Each row was made from one small tree. The marks that hang from a mark follow it in brackets, in the order of their numbers. Every link used is in the known rows. Write each row's tree.
Known rows
K_763[K_11]: [-20  18  29  15   2  26   0 -12  40  10   2  15 -56  -5  25 -17  -1  12
  15 -16   5  33]
K_638[K_594 K_971[K_452 K_763[K_11 K_508[K_718]]]]: [-12  48  46 -23  -2   4 -21 -12  73  -6  -3  16 -37  32   7  -9 -34 -21
  -5 -42  -1 -16]
K_638[K_594 K_971[K_763[K_11[K_452] K_508[K_718]]]]: [ -4  42  43 -18 -12   6 -19 -21  60  -3  21  21 -52  10  15   5 -34 -23
   6 -26   1  -8]
K_763[K_11 K_508[K_452 K_718[K_971[K_638]]]]: [-16 -15  47 -39 -32 -13 -18  -9  63  -3  20  34 -56  35  23  14 -21 -47
  30  23 -17   8]
K_718[K_11]: [-15  11  22  29  14  22   2 -31  39  14 -16  -7 -48  -5  41 -14  -6   1
   6 -10  19   1]
K_763[K_11 K_508[K_452 K_718[K_971]]]: [-10 -28  41 -38 -41 -11 -20 -27  72  -3  29  32 -59  45  10   5 -25 -35
  40  28  -5  18]
K_638[K_971[K_763]]: [-19  31  34  28  29  39  -1  -5  42   5 -25 -15 -53 -29  38 -30 -15   5
  -6 -24  19 -16]
K_718[K_971[K_452[K_11] K_638[K_594] K_763]]: [-23  32  31  25  51  -1  -6 -21  31  -2 -32 -21 -24  -2  45  -1 -23 -57
 -32 -32   8 -61]
K_508[K_452 K_718[K_971[K_638]] K_763[K_11]]: [-32 -17  54 -25 -23  -7 -33 -27  63  -7  23  34 -33  33  21   0 -24 -53
  40  29 -23   6]
K_508[K_452]: [-28  -5  40  23   2   8  -4 -19  49  13  -1  -1 -63   3  22 -16  -7   7
  33   0  25  21]
K_508[K_452[K_11] K_718 K_763]: [-20 -43  59  13 -19 -11 -31 -57  70  12  28  16 -38  14   1  -1 -17 -31
  48  26   3   0]
K_971[K_452 K_638 K_763[K_11 K_508]]: [-17  25  33 -18   3  -5  11  10  33  11 -21  44 -39   0  31  11  -3 -24
 -25 -29 -14  -3]
K_763[K_508]: [ -9  -7  24  20  -5  20  15  -6  39  20   5  13 -68  -9  17 -21  -9   8
  24 -10  12  11]
K_971[K_638 K_763[K_11 K_508[K_718]]]: [-17   6  40 -26 -16  -1   2  10  52   4   0  44 -54   1  19  16  -8 -32
   1  -9 -17  -4]
K_718[K_11 K_971[K_452 K_638 K_763]]: [-20  24  23   1  37  -4   1 -21  27   1 -48  -8 -18   5  66   0 -15 -55
 -43 -14   6 -49]
K_763[K_11[K_452]]: [-11  19  29  11  -4  10  -4 -27  27  17  17  20 -55 -14  30  -3   0   4
   8 -13   8  39]
K_508[K_452 K_718 K_763]: [-32 -31  55   6 -20  -8 -24 -37  71  10  25  20 -44  22  -1 -19 -22 -19
  55  21   8  13]
K_508[K_452[K_11] K_718[K_971[K_638[K_594]]] K_763]: [-28 -16  57  11   5  -8 -37 -47  67  -6  22  -1 -30  28  18   1 -37 -66
  43  16  -7 -37]
K_638[K_594 K_971[K_452]]: [-22  62  40  38  38  29 -16 -16  49   7 -18 -31 -42   5  24 -43 -26  11
   2 -56  27  -9]

Write each row's tree
[-39  44  30  37  42  20   9  10  33   1 -26  -8 -53 -15  33 -14 -15 -13
  -2 -41  14 -27] => K_971[K_638[K_594] K_763]
[ -2  14  27  -7  -3 -10 -13 -36  42   4  16  -1 -44  23  41  15 -35 -62
   7  -3   4 -35] => K_763[K_508[K_718[K_11[K_452] K_971[K_638[K_594]]]]]
[-30  31  33   6  18  18   8  10  31   3 -22  24 -48 -19  40   3   2 -12
 -12 -21  -6   2] => K_971[K_638 K_763[K_11]]
[-12 -15  49  -2  -6 -13 -22 -28  65  -2  18  -2 -54  30  20  17 -34 -61
  33   9   0 -35] => K_763[K_508[K_452[K_11] K_718[K_971[K_638[K_594]]]]]
[ -7  41  40 -10  10   0 -19 -31  72  -3 -22  -6 -29  34  24  -5 -40 -32
 -13 -38  14 -47] => K_638[K_594 K_971[K_452 K_763[K_508[K_718[K_11]]]]]
[-15  -9  24  -7  11   0 -10 -37  55  -5 -19 -12 -35  15  44  -4 -25 -49
  -8  14  12 -38] => K_508[K_718[K_11 K_971[K_763]]]
[-11 -16  37   7 -14  -8 -22 -64  47  17  26  17 -28   7  23   0 -19 -31
  21  15   6   0] => K_508[K_718[K_11[K_452]] K_763]
[ -6  17  44 -24 -17  20 -12  -5  67  -1   2  26 -55   4  16  -5 -22 -14
   6  -8  -8  -1] => K_638[K_971[K_763[K_11 K_508[K_718]]]]
[-16  33  17  -5  29  -4   5 -15  37  -4 -37   0 -27  27  53   5 -33 -60
 -27 -28   2 -63] => K_718[K_11 K_971[K_452 K_638[K_594] K_763[K_508]]]
[-23  46  23  20  40   7  -9 -27  34  -1 -32 -25 -24  24  55 -12 -25 -41
 -17 -34  11 -38] => K_718[K_11 K_971[K_452 K_638[K_594]]]
[-25  30  27  21  23  15  18  16  36   5 -17  12 -61  -8  27  -6 -19 -19
   5 -34   6 -32] => K_971[K_638[K_594] K_763[K_508]]
[-12 -19  34  -6 -11  -2   6  -7  58  10   2  20 -60   0   8  -7 -17 -20
  12   1   9 -12] => K_971[K_763[K_508[K_718]]]
[-26  66  35  18  27  42 -11  -5  53 -11 -17  -4 -50  -2  31 -23 -24   4
   1 -45   8  -9] => K_638[K_594 K_971[K_763[K_11]]]
[-21  41  17  16  37   2  -4 -29  20  -4 -20 -14 -33  -3  67  11 -27 -56
 -24 -19  13 -51] => K_718[K_11[K_452] K_971[K_638[K_594] K_763]]
[-26  75  40   9  31  25 -15 -11  52  -7 -26  -3 -32  10  29 -23 -24  -3
 -19 -57   9 -10] => K_638[K_594 K_971[K_452 K_763[K_11]]]
[-16  31  40 -19 -11 -13  -5  -5  45   2  19  38 -51   7  18  26 -19 -40
   0 -24  -8  -9] => K_971[K_638[K_594] K_763[K_11[K_452] K_508[K_718]]]
[-10  21  31 -11   8 -12 -13 -26  55   0 -10  -4 -30  45  33   2 -36 -60
  -4 -20   1 -43] => K_763[K_508[K_718[K_11 K_971[K_452 K_638[K_594]]]]]
[ -6  -6  32 -21  -9 -22  -3 -32  59  11 -19  20 -32  26  22   8 -19 -38
 -16 -10   9 -27] => K_971[K_452 K_763[K_508[K_718[K_11]]]]
